What can hang from each mark
fufiz: burona duti pipug zelav
duti: fufiz
kubu: burona pipug
burona: kubu
keran: duti
pipug: fufiz kubu
komana: kubu

Every row comes from one small tree of marks. Brackets hold a mark, then the marks that hang from it, in alphabetical order. Every link used is in the known rows. Which tree was each row made from?
Known rows
{kubu burona {pipug fufiz}}: [  6.1  35.8  14.7 -20.7 -16.8  -9.3 -15.1  18.8  -5.9 -10.8 -11.9  -7.1
 -13.4  31.7 -47.2   4.5 -11.7   8.4 -44.3   3.5  26.2]
{pipug {fufiz duti zelav} {kubu burona}}: [ 23.6  25.8  39.9 -22.6 -12.0  -2.4  16.3  24.6  11.7 -18.6 -17.4 -39.8
 -23.1   2.3 -49.1 -21.4 -46.1  19.1 -32.1 -23.8  -2.3]
{duti fufiz}: [  7.5 -14.9  -1.2   4.0   2.5   8.7  20.5 -14.7 -11.8  11.4   9.5  -3.8
  -2.6  20.7  12.8 -14.5  -4.5  12.9   8.5  -6.4   1.0]
{keran {duti {fufiz zelav}}}: [ 19.4  -3.3   5.2 -11.5  10.8  10.5  41.9 -33.6  -9.1  16.7 -15.2 -13.1
  -5.7  23.6   1.0 -29.0 -25.5  30.6  28.1  -6.2 -18.6]
{duti {fufiz {burona kubu}}}: [ 26.8 -10.5  22.9 -36.1  -1.4  -8.7  17.6  -0.3   5.4   4.6 -26.5 -15.2
 -20.3  45.7  24.6 -14.7   1.2   8.1  14.0 -15.4   8.0]
{duti {fufiz {pipug kubu} zelav}}: [ 31.4  -3.1  46.0  -3.8  -7.7  13.0  29.9   1.6   8.0 -19.9   0.7 -38.2
 -30.0  13.5   7.7 -35.0 -42.2  24.6  16.5 -17.7 -10.8]
{komana {kubu pipug}}: [ -1.6  11.8  17.9  -9.3  -9.4   4.3 -12.1  33.5 -20.4 -15.0  -4.1   3.3
  10.8  24.2 -40.5  11.4   1.0   6.7  -9.2  14.2  22.8]
{fufiz burona pipug}: [ 20.5   7.2  54.4 -17.5 -12.8  -6.6  28.0  22.9  18.2 -10.5 -15.1 -34.1
 -17.4   0.4  13.6 -16.5 -13.0 -16.8   0.3 -22.9 -13.8]
{fufiz {burona kubu} duti pipug zelav}: [ 48.4  10.6  55.6 -47.7  -1.3 -26.9  43.8  31.2  24.8   8.9 -44.2 -53.6
 -23.4  -6.9  11.0   0.3 -17.5  -3.6 -10.2 -43.2 -24.1]
{duti {fufiz {burona kubu} zelav}}: [ 44.4   3.3  27.2 -40.5  11.2 -12.4  15.2   2.8   7.4   4.1 -30.7 -33.5
 -33.0  49.4  31.7 -29.6 -15.8  16.6  16.5 -15.7  -5.7]
{fufiz {pipug kubu} zelav}: [ 25.5  11.1  44.0  -4.5  -9.0   3.9   7.8  13.9  17.7 -31.4  -9.2 -37.6
 -25.6  -9.4  -5.2 -21.1 -36.3  13.7   3.3 -11.6 -12.3]
{duti {fufiz burona pipug zelav}}: [ 41.8   7.2  62.5 -16.6   4.0  -3.0  46.4   7.7   9.2  -4.0  -7.0 -51.7
 -38.0  20.1  31.3 -44.0 -33.4   5.5  10.0 -30.1 -26.9]
{kubu burona {pipug {fufiz duti zelav}}}: [ 23.0  39.6  19.4 -31.9  -3.5 -19.4   8.8  28.7   0.3   2.9 -19.7 -33.6
 -14.1  11.0 -54.5   1.0 -31.4  12.7 -48.1 -17.8   5.8]
{duti {fufiz {burona kubu} pipug zelav}}: [ 53.2   6.2  54.4 -32.3  -1.5 -12.4  35.6   7.8  13.5   3.9 -33.2 -43.5
 -39.9  35.0  37.5 -24.2 -16.5  12.3   9.2 -28.9 -16.6]
{burona kubu}: [ 13.6  -0.6  -6.7 -15.4  -4.5 -10.6  -8.5  -2.5   3.0   4.6 -24.8   5.5
  -1.1  15.5   5.3  22.0  14.7   8.1  -2.0  -0.3  10.6]
{fufiz duti {pipug kubu}}: [ 11.1 -15.1  38.6 -12.0 -26.4   3.1  37.7  23.1  16.5 -14.0  -6.2 -30.0
   2.1 -34.5 -25.9   6.5 -24.6   2.0  -9.2 -30.0  -3.8]
{komana {kubu burona {pipug {fufiz zelav}}}}: [ 20.2  57.1  48.4 -12.1  -6.9  -0.3 -16.7  39.2 -15.0 -18.9 -12.7 -20.5
 -18.0  48.2 -59.7 -12.2 -23.0  19.0 -45.6   5.5  17.9]
{duti {fufiz pipug}}: [ 16.1 -11.5  26.3   6.4 -11.7   9.0  40.5  -8.7  -4.8  10.6   7.0 -14.2
  -7.4   6.8  17.0  -6.5  -6.4   9.4   1.5 -21.6 -10.3]
{burona {kubu {pipug {fufiz zelav}}}}: [ 22.9  34.3  -3.0 -60.6   4.7 -42.2 -11.5  20.9  -9.2  -8.7 -39.4 -25.5
 -32.7  43.4 -22.9   0.0 -18.0  17.1 -26.8  -0.8  19.0]
{burona {kubu {pipug {fufiz duti zelav}}}}: [ 23.6  26.2  -1.1 -70.7  -0.4 -46.8  16.1  29.9 -10.1   8.6 -41.6 -32.5
 -22.0  21.4 -36.5  10.0 -23.3  16.9 -36.0 -19.7  12.5]

Which tree is each row?
[ 41.6  27.8  57.8  17.6 -19.6  22.7  -7.8  13.6  26.1 -28.0  -6.1 -30.9
 -23.7  -4.4 -16.2 -11.6 -30.7  15.9 -12.5 -11.3  -6.9] | {fufiz {pipug {kubu burona}} zelav}
[ 16.7   1.3   8.1 -66.8 -11.4 -28.2  11.4  37.8  11.3   0.1 -45.1 -26.2
  -1.3  12.0 -23.9  19.8  -3.8  -6.7 -12.9 -17.4  19.5] | {fufiz {burona {kubu pipug}} duti}
[ 29.0   7.4  31.4  -9.2   0.2 -11.1  42.8  16.2   7.1  17.4  -8.1 -37.0
  -7.0 -35.1  -3.4   2.7 -20.7   0.3 -17.2 -32.7 -28.5] | {fufiz duti pipug zelav}
[ 34.0  30.2  39.5 -68.3   6.6 -38.4  12.1  21.4   9.7 -15.4 -44.5 -44.5
 -48.6  46.3   6.5 -32.4 -24.1   4.4 -10.1 -18.9  -2.6] | {pipug {fufiz {burona kubu} zelav}}
[ 34.3   3.5  74.6 -38.1 -10.7  -7.1  43.1  43.1  31.4 -27.6 -23.7 -67.6
 -29.9 -18.5 -10.3 -29.5 -53.0  -0.6   4.6 -40.1 -24.1] | {fufiz burona duti {pipug kubu} zelav}
[ 40.0  16.1  15.5 -57.7   7.2 -19.3   3.3  14.5   1.0  -4.5 -35.6 -36.2
 -35.8  62.1  11.7 -17.0 -21.7  17.7  11.1  -5.9  13.0] | {duti {fufiz {burona {kubu pipug}} zelav}}
[  7.3  30.7  42.9 -20.9 -23.0  -4.9  13.2  47.4 -17.2  -0.5 -14.6 -12.5
   9.1  18.4 -80.8  15.7 -12.2   8.4 -57.5 -12.0  26.4] | {komana {kubu burona {pipug {fufiz duti}}}}
[ -8.0   7.7  -2.6 -53.5 -11.0 -31.9  27.1  32.1 -12.2   3.0 -14.6 -23.1
  -4.9   3.1 -48.8   8.8 -21.6   1.5 -36.0 -19.3  15.5] | {kubu {pipug {fufiz duti}}}
[ 16.9   0.4  67.8 -26.7 -23.3   3.6  18.4  31.5  28.0 -43.5 -16.9 -40.5
 -27.4   4.2  -0.8 -26.7 -31.1  -8.8  11.4 -21.9  -0.8] | {fufiz burona {pipug kubu}}
[ 40.0  17.7  58.5   8.9 -19.6  14.0  20.9  24.2  27.1 -10.8 -13.6 -38.0
  -6.9 -26.4 -30.3  -0.6 -33.3  15.8 -22.7 -27.8 -11.9] | {fufiz duti {pipug {kubu burona}} zelav}
[ 32.0  14.7  74.2 -28.3  -7.8  -3.5  17.4  34.3  29.4 -46.5 -20.4 -58.4
 -38.7   3.6   5.2 -43.9 -46.3   0.1  14.8 -20.7 -16.9] | {fufiz burona {pipug kubu} zelav}
[ 17.1  40.4  35.1 -68.2   5.5 -38.0   4.7  40.6  -0.4 -26.4 -29.0 -55.1
 -45.8  45.1 -19.8 -38.7 -44.4  -1.3 -13.8  -9.1   2.6] | {kubu {pipug {fufiz burona zelav}}}
[ 48.1  20.0  56.4 -35.7  -2.9 -23.7  14.9  21.0  23.7  -8.5 -42.3 -43.7
 -34.2  15.5  26.2  -8.7 -14.1  -2.1   0.8 -22.4 -16.5] | {fufiz {burona kubu} pipug zelav}
[ 44.2  14.5  60.0  20.4 -15.9  31.7  13.4  -2.8  17.2 -17.7   2.5 -31.1
 -24.6  16.7  -6.1 -26.5 -34.4  30.8  -1.0 -18.1  -5.6] | {duti {fufiz {pipug {kubu burona}} zelav}}
[ 19.4  29.7  35.1 -79.9   4.2 -41.9  35.3  47.5   0.3 -10.9 -31.6 -61.9
 -33.5  19.2 -35.2 -30.0 -48.8  -3.8 -23.4 -28.8  -2.9] | {kubu {pipug {fufiz burona duti zelav}}}
[ 23.2  19.0  48.8 -59.6   7.5 -36.5  47.9  35.1   6.5  -3.3 -27.3 -57.4
 -34.7   7.5 -13.1 -40.1 -41.9  -2.9 -19.4 -36.9 -21.1] | {pipug {fufiz burona duti zelav}}
[  2.1  28.2  59.7 -55.8 -12.1 -21.6  10.5  56.3 -15.2 -34.0 -22.2 -33.8
 -25.2  52.6 -43.9 -27.9 -22.0  -3.8 -23.2  -3.9  19.9] | {komana {kubu {pipug {fufiz burona}}}}
[ 18.8  15.2  56.4 -66.5  -4.2 -25.0  39.3  42.3  14.5 -33.8 -29.9 -67.1
 -44.7  11.0 -27.7 -49.9 -65.0   4.3  -5.1 -33.2 -11.8] | {pipug {fufiz burona duti zelav} kubu}
[ 29.3   7.6  36.2 -22.3  17.6  -0.8  26.9   1.8   3.3  -2.5  -6.5 -39.4
 -32.3  35.7  26.1 -49.5 -30.3  10.0  19.4 -16.0 -16.7] | {duti {fufiz burona zelav}}
[ 33.8  18.7  37.6 -76.1   5.4 -48.1  37.6  34.6   9.9   0.7 -49.5 -52.1
 -36.7  21.8  -6.5 -18.2 -28.6   3.9 -19.9 -37.3 -11.6] | {pipug {fufiz {burona kubu} duti zelav}}
[ 31.8  -7.0  47.5 -42.2 -19.5 -24.8  44.6  31.4  22.8   8.4 -41.9 -32.6
  -8.9 -10.7   5.3  17.1  -0.7 -10.2 -12.4 -40.5  -8.1] | {fufiz {burona kubu} duti pipug}
[  2.5  16.1  61.6 -67.5 -14.2 -26.8  34.7  67.4 -13.6 -16.7 -24.8 -43.9
 -11.7  28.9 -57.8 -15.2 -26.5  -6.7 -31.5 -24.7  14.4] | {komana {kubu {pipug {fufiz burona duti}}}}
[ 36.9   7.4  27.7 -50.6   9.2 -26.2  21.3  25.8  17.7   8.0 -43.4 -39.9
 -18.7   3.8   7.7  -5.1 -16.8   2.4  -3.0 -27.5  -9.7] | {fufiz {burona kubu} duti zelav}
[ 27.1  -1.8  49.5  23.2 -32.1  33.9  13.8  -5.8  15.9 -18.1   4.9 -15.5
  -9.3  10.6  -9.1 -11.8 -17.3  22.4  -7.3 -14.5   8.6] | {duti {fufiz {pipug {kubu burona}}}}
[ 33.3  16.1  15.8 -67.9   4.3 -35.6   8.7  41.4  12.2  -0.5 -48.5 -41.3
 -18.7  17.6 -16.6   9.1 -21.0   1.3  -8.9 -20.1   7.1] | {fufiz {burona {kubu pipug}} duti zelav}
